What can hang from each mark
F: K P
P: T Z
B: E
E: J
K: T Z
Z: J K P
J: E Z
T: P

Every row comes from one small tree of marks. The marks that hang from a mark follow it in brackets, in alphabetical order. Every link used is in the known rows. Which tree was each row made from?
Known rows
K{T Z{J{E} P}}: [-2.34,  0.90,  4.54, -6.85, -2.63,  3.90, -0.64,  4.75, -0.03, -1.42,
 -0.67,  3.78, -1.63,  0.19, -0.42, -0.84, -0.82, -0.30, -2.00, -0.93,
 -0.10,  1.60,  0.71,  0.43, -0.49, -0.78, -0.41, -0.49,  0.29,  1.16]
K{Z{J}}: [-1.15, -0.11,  1.59, -5.13, -1.84,  3.74, -1.00,  3.39, -0.04, -0.42,
 -0.82,  2.38, -0.50,  0.00, -0.08,  0.91, -0.73, -0.13,  0.18, -0.20,
 -0.48, -0.04,  1.39, -0.25,  1.17, -1.48,  0.16, -0.43,  0.42,  1.02]
E{J{Z{K{T} P}}}: [ 2.54,  0.62,  4.31, -5.85,  7.29, -1.96,  2.20, -1.44,  0.26, -1.75,
  0.03, -1.82, -2.06,  2.90, -0.26, -2.33,  0.54, -0.86, -0.66,  0.90,
 -1.86,  1.26, -0.67,  1.47,  1.29,  0.67,  1.76,  0.13,  0.76, -0.80]
F{P{T}}: [ 0.62,  0.09,  3.75,  0.65,  0.34,  0.08, -0.34,  0.66, -0.55, -0.12,
  0.56, -0.63, -1.32, -0.25, -0.78, -0.44,  0.60, -0.79,  1.51, -1.09,
 -0.19,  1.46, -1.63,  0.37,  0.80,  0.32, -0.10,  0.00, -0.58, -0.80]
E{J{Z{K P}}}: [ 3.61,  0.47,  1.69, -5.49,  5.27, -2.59,  1.86, -1.59,  0.22, -0.86,
 -0.07, -2.29, -1.55,  2.61, -0.08, -2.20,  0.70, -0.28, -0.77,  1.51,
 -1.84,  0.99,  0.12,  0.69,  1.04,  0.23,  1.55,  0.17,  0.45, -1.31]
B{E{J{Z{K{T} P}}}}: [-0.87,  0.78,  4.43, -5.63,  6.95, -2.67,  1.88, -2.95,  0.36, -1.12,
  0.11,  0.28, -1.98,  2.45,  0.04, -2.30,  0.76, -0.08, -3.85,  1.59,
 -1.85,  1.36, -1.04,  1.14,  1.96,  0.87,  1.54,  0.08,  0.57, -0.68]
K{T Z}: [-1.51, -0.07,  4.11, -2.19,  1.92,  4.25,  0.30,  1.61,  0.02, -0.98,
 -0.06,  1.77, -0.60,  0.49, -0.41,  0.10,  0.04, -0.87, -0.50, -1.46,
 -0.33, -0.41, -0.08,  0.68, -0.18, -0.62,  0.58, -0.77,  0.08,  0.94]
J{E Z{K}}: [ 0.27,  0.72,  0.88, -4.39, -1.35, -1.54,  1.61,  0.57, -0.05, -0.46,
 -0.22, -1.37, -0.50,  1.43,  0.23, -0.87,  0.31,  0.32, -1.21,  0.81,
  0.02, -0.79,  0.68,  0.94,  0.68,  0.49,  0.36, -0.07,  1.03, -0.41]
F{P{T Z{J{E} K}}}: [-0.85,  0.47,  6.53, -3.41, -3.28,  1.27,  0.07,  3.28, -0.73, -0.27,
 -0.68,  0.02, -2.15, -0.19, -1.37,  0.59,  0.01, -0.47, -1.07, -1.58,
 -0.03,  1.20, -0.40,  1.45,  2.47, -0.80, -0.76, -0.10,  0.97, -0.74]
F{K P}: [-0.09, -0.03,  1.48,  0.73, -1.14, -2.68,  0.18,  0.34, -0.47,  0.42,
  0.85, -0.22, -2.05, -0.28, -0.32, -0.54,  1.79, -0.70,  3.40, -0.44,
 -0.92,  1.62, -0.20,  1.30,  0.24, -1.03, -0.26, -0.64, -0.49, -1.70]
E{J{Z{P{T}}}}: [ 2.72,  0.52,  3.87, -4.74,  3.42, -1.20, -0.41, -0.73,  0.08, -0.90,
 -0.15, -1.88, -0.94,  1.18, -0.59, -2.45,  0.12, -0.59, -0.87,  0.29,
 -1.73,  0.87, -1.50,  0.13,  2.14,  0.83,  1.39, -0.10, -0.61, -0.29]
B{E{J{Z{K}}}}: [-1.93,  0.53,  1.40, -4.83,  3.00, -3.29,  1.17, -3.46,  0.34, -0.01,
 -0.09, -0.40, -0.61,  1.63,  0.31, -1.01,  0.76,  0.76, -3.49,  1.84,
 -1.96, -0.76, -0.01,  0.49,  3.55,  0.66,  0.98,  0.04,  0.85, -0.46]
P{T Z{J{E} K}}: [-0.49,  0.45,  6.18, -3.98, -2.65,  1.71,  0.12,  2.45, -0.38, -0.57,
 -1.04, -0.19, -1.06,  0.01, -1.09,  0.84, -0.68, -0.06, -2.80, -1.24,
  0.21, -0.19,  0.03,  1.53,  2.34, -0.64, -0.50, -0.19,  1.61,  0.11]
J{E Z{K{T} P}}: [ 1.34,  1.11,  4.01, -5.18,  2.43, -0.92,  2.20,  1.38, -0.12, -1.55,
 -0.09, -0.95, -1.86,  2.24, -0.04, -2.18,  0.33, -0.48, -1.52,  0.54,
  0.18,  1.19, -0.22,  1.47, -0.87,  0.83,  0.93, -0.03,  0.78, -0.68]
T{P{Z{J K}}}: [ 0.66, -0.14,  3.65, -3.03,  1.98,  2.12,  0.86,  3.17, -0.37, -0.86,
 -0.76, -0.26, -1.62,  1.30, -0.89,  0.08,  0.14, -0.45, -0.27, -0.12,
 -0.03,  1.41,  0.96,  1.34,  0.11, -0.95,  0.73, -0.24,  1.39, -0.76]
Z{J P}: [ 1.44,  0.27,  0.53, -3.81,  0.12, -0.02, -0.58,  2.04, -0.11, -0.55,
 -0.54,  1.03, -1.20,  0.48, -0.03, -0.45, -0.72, -0.20,  0.35,  1.12,
 -0.04,  2.29,  0.59,  0.02, -0.32, -0.72,  0.30,  0.45,  0.13, -0.27]
E{J{Z{K}}}: [ 1.38,  0.35,  1.14, -5.15,  3.55, -2.51,  1.49, -2.38,  0.15, -0.52,
 -0.09, -2.13, -0.60,  2.11, -0.05, -1.16,  0.48, -0.02, -0.23,  1.18,
 -1.91, -0.74,  0.15,  0.68,  2.68,  0.34,  1.24,  0.10,  0.99, -0.40]
Z{J K{T} P}: [ 2.30,  0.62,  4.45, -4.62,  5.26, -0.47,  1.84,  1.61, -0.11, -1.68,
 -0.41,  0.58, -2.42,  1.92, -0.27, -0.49, -0.45, -0.90, -0.23,  0.90,
  0.05,  2.83, -0.07,  1.67, -0.88, -0.17,  0.82,  0.44,  1.37, -0.71]

Which tree is each row?
[ 4.02,  0.62,  5.28, -4.04,  4.32, -0.70,  1.13,  1.67, -0.27, -1.22,
 -0.54, -0.97, -2.05,  1.42, -0.70, -0.60, -0.47, -0.83, -1.02,  0.63,
  0.09,  2.61, -0.56,  1.36, -0.48, -0.17,  0.69,  0.31,  1.17, -1.06] | Z{J K P{T}}
[ 0.11, -0.60,  3.34,  1.39, -1.29, -0.13,  0.07,  1.40, -0.64,  0.58,
  0.27, -0.89, -2.08, -0.57, -0.89,  0.16,  1.80, -0.96,  2.51, -1.52,
 -0.99,  0.66,  0.28,  1.36,  1.27, -1.91,  0.03, -0.90, -0.77, -1.79] | F{K P{Z}}
[ 4.43,  0.72,  5.17, -5.53,  6.30, -2.18,  1.56, -1.70,  0.04, -1.02,
 -0.17, -3.31, -1.65,  2.44, -0.67, -2.33,  0.50, -0.71, -1.43,  0.65,
 -1.67,  0.98, -1.25,  1.19,  1.63,  0.64,  1.71,  0.03,  0.51, -1.22] | E{J{Z{K P{T}}}}
[-0.21,  0.60,  4.33, -5.55,  6.15, -1.32,  1.86, -0.97,  0.07, -1.69,
  0.57, -1.25, -1.63,  2.63, -0.43, -2.26,  0.98, -0.72,  0.26,  0.29,
 -1.92,  1.16, -1.14,  1.63,  0.84,  1.27,  1.79, -0.14,  1.21, -0.05] | E{J{Z{K{T{P}}}}}
[-2.47,  0.20,  5.06, -3.36, -5.31,  2.59, -2.02,  3.34, -0.29, -0.30,
 -1.06,  0.97, -0.23, -1.25, -1.03,  0.73, -1.18,  0.08, -2.57, -1.69,
  0.26, -0.45, -0.09,  0.46,  2.96, -0.39, -0.78, -0.32,  0.42,  1.12] | P{T Z{J{E}}}
[-2.60,  0.20,  4.65, -5.22,  1.09,  5.03, -0.68,  4.70, -0.18, -1.74,
 -0.25,  3.12, -1.46,  0.70, -0.65, -0.30, -0.27, -0.79,  0.71, -0.94,
 -0.44,  1.79,  0.29,  0.60, -1.02, -0.52,  0.62, -0.68,  0.60,  1.25] | K{T{P} Z{J}}
[-2.28,  0.99,  3.58, -5.15, -1.39, -0.75,  1.10,  1.83, -0.02, -1.28,
 -0.37,  1.62, -1.27,  0.67, -0.17,  0.34, -0.77,  0.12, -1.59, -0.01,
  0.24,  0.90,  0.34,  1.54,  0.77,  0.17, -0.74,  0.17,  1.88,  0.69] | Z{J{E} K{T}}
[-2.29,  0.43,  5.39, -4.51, -1.39,  1.97,  0.89,  2.99, -0.21, -1.19,
 -0.91,  1.28, -1.30,  0.51, -0.69,  0.80, -0.70, -0.13, -2.51, -1.06,
  0.16,  0.06,  0.58,  1.50,  1.83, -0.67, -0.35, -0.16,  1.72,  0.72] | P{Z{J{E} K{T}}}
[-0.18, -0.18,  5.88, -2.93,  2.62,  1.64,  1.15,  2.39, -0.54, -1.05,
 -0.52,  0.38, -2.72,  1.11, -0.98,  0.85,  0.08, -1.20,  1.47, -0.82,
 -0.42,  1.57, -0.01,  1.62,  1.59, -1.18,  0.49,  0.13,  1.08, -0.67] | F{P{Z{J K{T}}}}
[-0.92,  0.97,  0.28, -4.65, -4.65, -0.44, -0.99,  3.00, -0.11, -0.45,
 -0.65,  2.08, -0.99, -0.32,  0.05, -0.79, -0.89,  0.49, -1.68,  0.53,
  0.22,  2.12,  0.69, -0.16, -0.30, -0.10, -0.92,  0.30,  0.05,  0.15] | Z{J{E} P}
[-1.48,  0.98,  0.89, -4.72, -3.36, -1.42,  0.69,  1.63, -0.10, -0.47,
 -0.54,  1.11, -0.86,  0.27,  0.12,  0.61, -0.66,  0.66, -1.58,  0.60,
  0.21,  0.63,  1.05,  0.78,  1.04, -0.23, -0.95,  0.24,  1.74,  0.27] | Z{J{E} K}
[-1.44,  0.55,  0.82, -4.61,  1.84, -2.16, -0.62, -2.05,  0.36,  0.01,
 -0.08,  0.65, -0.78,  0.98,  0.31, -2.39,  0.47,  0.61, -3.53,  1.90,
 -1.89,  0.74, -0.24, -0.68,  2.46,  0.62,  1.03,  0.14, -0.85, -0.42] | B{E{J{Z{P}}}}
[ 1.28,  0.87,  3.77, -4.00, -1.45, -0.17, -0.48,  1.92, -0.27, -0.72,
 -0.19, -1.30, -0.82,  0.50, -0.42, -2.28, -0.14, -0.25, -1.89, -0.05,
  0.24,  0.75, -1.08,  0.40,  0.11,  0.83,  0.71, -0.16, -0.70, -0.25] | J{E Z{P{T}}}
[ 0.24,  0.48,  4.30, -0.79,  5.99,  0.38,  2.48,  0.69, -0.21, -1.48,
  0.71, -0.07, -1.76,  1.90, -0.49, -0.91,  0.89, -0.87, -0.07, -0.41,
  0.12,  1.90, -0.92,  1.89, -2.38,  0.69,  0.81, -0.14,  1.41, -0.65] | Z{K{T{P}}}
[-2.08,  0.84,  5.84, -6.41, -3.08,  1.60, -0.37,  4.58, -0.22, -1.13,
 -0.28,  3.27, -2.46, -0.01, -0.43, -0.87,  0.22, -0.58, -0.70, -1.04,
 -0.69,  1.89,  0.81,  1.60, -0.43, -1.66, -0.32, -1.28,  0.30,  0.31] | F{K{T Z{J{E} P}}}
[-1.44,  0.10,  4.41,  0.19,  2.32, -0.86,  0.57,  0.98, -0.34, -1.05,
  1.15,  0.33, -1.86,  0.46, -0.43, -1.25,  1.36, -1.00,  1.90, -1.01,
 -0.38,  2.00, -0.94,  2.06, -1.85,  0.15,  0.45, -1.05,  0.23, -0.53] | F{K{T{P}}}
[ 2.32,  0.34,  4.08, -3.42,  1.38,  0.44, -0.98,  2.04, -0.20, -0.87,
 -0.55,  0.28, -1.28,  0.21, -0.60, -0.44, -0.97, -0.64, -0.48,  0.25,
  0.07,  2.41, -0.84,  0.40,  0.17, -0.09,  0.42,  0.25, -0.08, -0.26] | Z{J P{T}}
[-0.92,  0.72,  3.36, -4.74,  0.81, -1.23,  1.99,  0.87, -0.11, -1.29,
 -0.02, -0.77, -0.98,  1.62,  0.00, -0.99,  0.18, -0.23, -1.10,  0.17,
  0.05, -0.34, -0.18,  1.57,  0.76,  0.90,  0.60, -0.16,  1.32,  0.30] | J{E Z{K{T}}}
[-4.97,  0.98,  4.56, -6.25, -3.77,  4.46, -1.03,  5.46, -0.25, -1.56,
 -0.12,  4.24, -1.23, -0.11, -0.63, -0.65, -0.39, -0.14, -1.27, -1.55,
 -0.18,  1.44,  0.37,  0.66, -0.59, -0.16, -0.45, -0.83,  0.80,  1.77] | K{T{P} Z{J{E}}}
[-1.29,  1.01,  3.99, -4.65,  1.43, -0.34,  1.89,  2.25, -0.19, -1.64,
  0.41, -0.50, -1.46,  2.02, -0.15, -2.15,  0.70, -0.33, -0.66,  0.05,
  0.06,  0.99, -0.54,  1.78, -1.08,  1.52,  0.93, -0.27,  1.39, -0.12] | J{E Z{K{T{P}}}}
[-2.15, -0.28,  5.06, -2.76,  1.15,  3.90, -0.84,  4.09, -0.33, -1.46,
 -0.41,  1.63, -1.28,  0.26, -1.01,  0.12, -0.38, -0.83,  0.43, -1.12,
 -0.08,  1.38,  0.02,  0.79,  0.33, -0.36,  0.66, -0.27,  0.58,  0.88] | K{T{P{Z{J}}}}
[ 5.38,  0.43,  5.23, -3.67,  6.27, -0.92,  2.08,  0.65, -0.28, -1.13,
 -0.22, -3.38, -1.75,  2.42, -0.57, -1.73,  0.46, -1.07, -0.47,  0.81,
  0.05,  1.25, -0.93,  1.49, -0.40,  0.36,  1.90, -0.03,  0.59, -1.70] | J{Z{K P{T}}}
[-3.52,  0.65,  1.40, -6.15, -6.60,  3.23, -1.40,  4.02, -0.08, -0.33,
 -0.81,  3.20, -0.27, -0.62, -0.15,  0.47, -0.92,  0.53, -1.61, -0.66,
 -0.26, -0.34,  1.57, -0.36,  1.35, -1.09, -0.94, -0.56,  0.42,  1.57] | K{Z{J{E}}}
[ 1.95, -0.26,  6.62, -2.94,  2.19,  1.77,  0.54,  1.97, -0.43, -0.74,
 -1.09, -1.26, -1.21,  0.72, -1.18,  1.17, -0.64, -0.81, -1.33, -0.71,
  0.06,  0.00, -0.11,  1.50,  2.42, -0.74,  0.70, -0.16,  1.39, -0.28] | P{T Z{J K}}
[-0.45,  0.49,  4.35, -3.90,  4.13,  0.29,  1.47,  2.08, -0.29, -1.85,
  0.08,  1.03, -2.00,  1.75, -0.29, -0.42, -0.01, -0.75,  0.90,  0.23,
  0.04,  2.54, -0.22,  1.89, -1.04,  0.41,  0.66,  0.03,  1.85,  0.02] | Z{J K{T{P}}}
[-3.58,  0.34,  0.24, -4.17,  0.10, -2.39, -0.96, -2.70,  0.32,  0.23,
 -0.05,  0.79,  0.07,  0.46,  0.42, -1.24,  0.26,  0.87, -2.85,  1.42,
 -2.03, -0.98, -0.23, -0.69,  3.96,  0.80,  0.62, -0.02, -0.25,  0.50] | B{E{J{Z}}}
[ 2.59, -0.33,  6.44,  0.40,  3.98,  2.10,  1.50,  0.24, -0.34, -0.30,
 -0.51, -2.43, -0.87,  0.82, -1.23,  0.58,  0.29, -0.91, -2.07, -1.47,
  0.27, -0.64, -0.75,  1.65,  0.99, -0.46,  0.65, -0.44,  0.86, -1.00] | P{T Z{K}}
[ 3.27,  1.13,  4.86, -4.73,  1.52, -1.22,  1.60,  1.28, -0.28, -0.89,
 -0.16, -2.50, -1.58,  1.75, -0.43, -2.07,  0.31, -0.42, -2.32,  0.32,
  0.22,  1.05, -0.86,  1.57, -0.35,  0.89,  0.87, -0.12,  0.57, -1.15] | J{E Z{K P{T}}}
[-3.03,  0.23,  1.55, -3.52, -6.57,  2.28, -1.53,  3.55, -0.15, -0.03,
 -1.13,  1.83, -0.12, -1.22, -0.46,  1.01, -1.04,  0.44, -1.85, -0.80,
  0.10, -0.64,  1.16, -0.01,  2.44, -0.81, -0.82, -0.16,  0.37,  1.02] | P{Z{J{E}}}
[-2.85,  1.15,  4.12, -5.09, -0.49, -0.14,  0.95,  2.89, -0.30, -1.68,
  0.09,  1.94, -1.77,  0.97, -0.27, -0.68, -0.26, -0.04, -0.99, -0.17,
  0.19,  2.35, -0.19,  1.78, -0.92,  0.71, -0.39,  0.00,  2.05,  0.47] | Z{J{E} K{T{P}}}
[-1.79,  0.10,  4.84, -2.08,  2.83,  5.01,  0.30,  2.90, -0.12, -1.27,
  0.31,  2.12, -1.14,  0.81, -0.63, -0.89,  0.69, -0.87, -0.13, -1.61,
 -0.34,  1.05, -0.37,  0.86, -2.14, -0.27,  0.73, -1.00,  0.18,  0.59] | K{T{P} Z}
[-1.29,  0.87,  1.97, -6.62, -4.55,  3.10, -1.08,  4.69, -0.04, -0.53,
 -1.01,  2.94, -1.20, -0.20, -0.22, -0.54, -0.67,  0.18, -2.20, -0.30,
 -0.10,  1.40,  1.36, -0.14, -0.29, -1.31, -0.58, -0.47,  0.08,  0.58] | K{Z{J{E} P}}
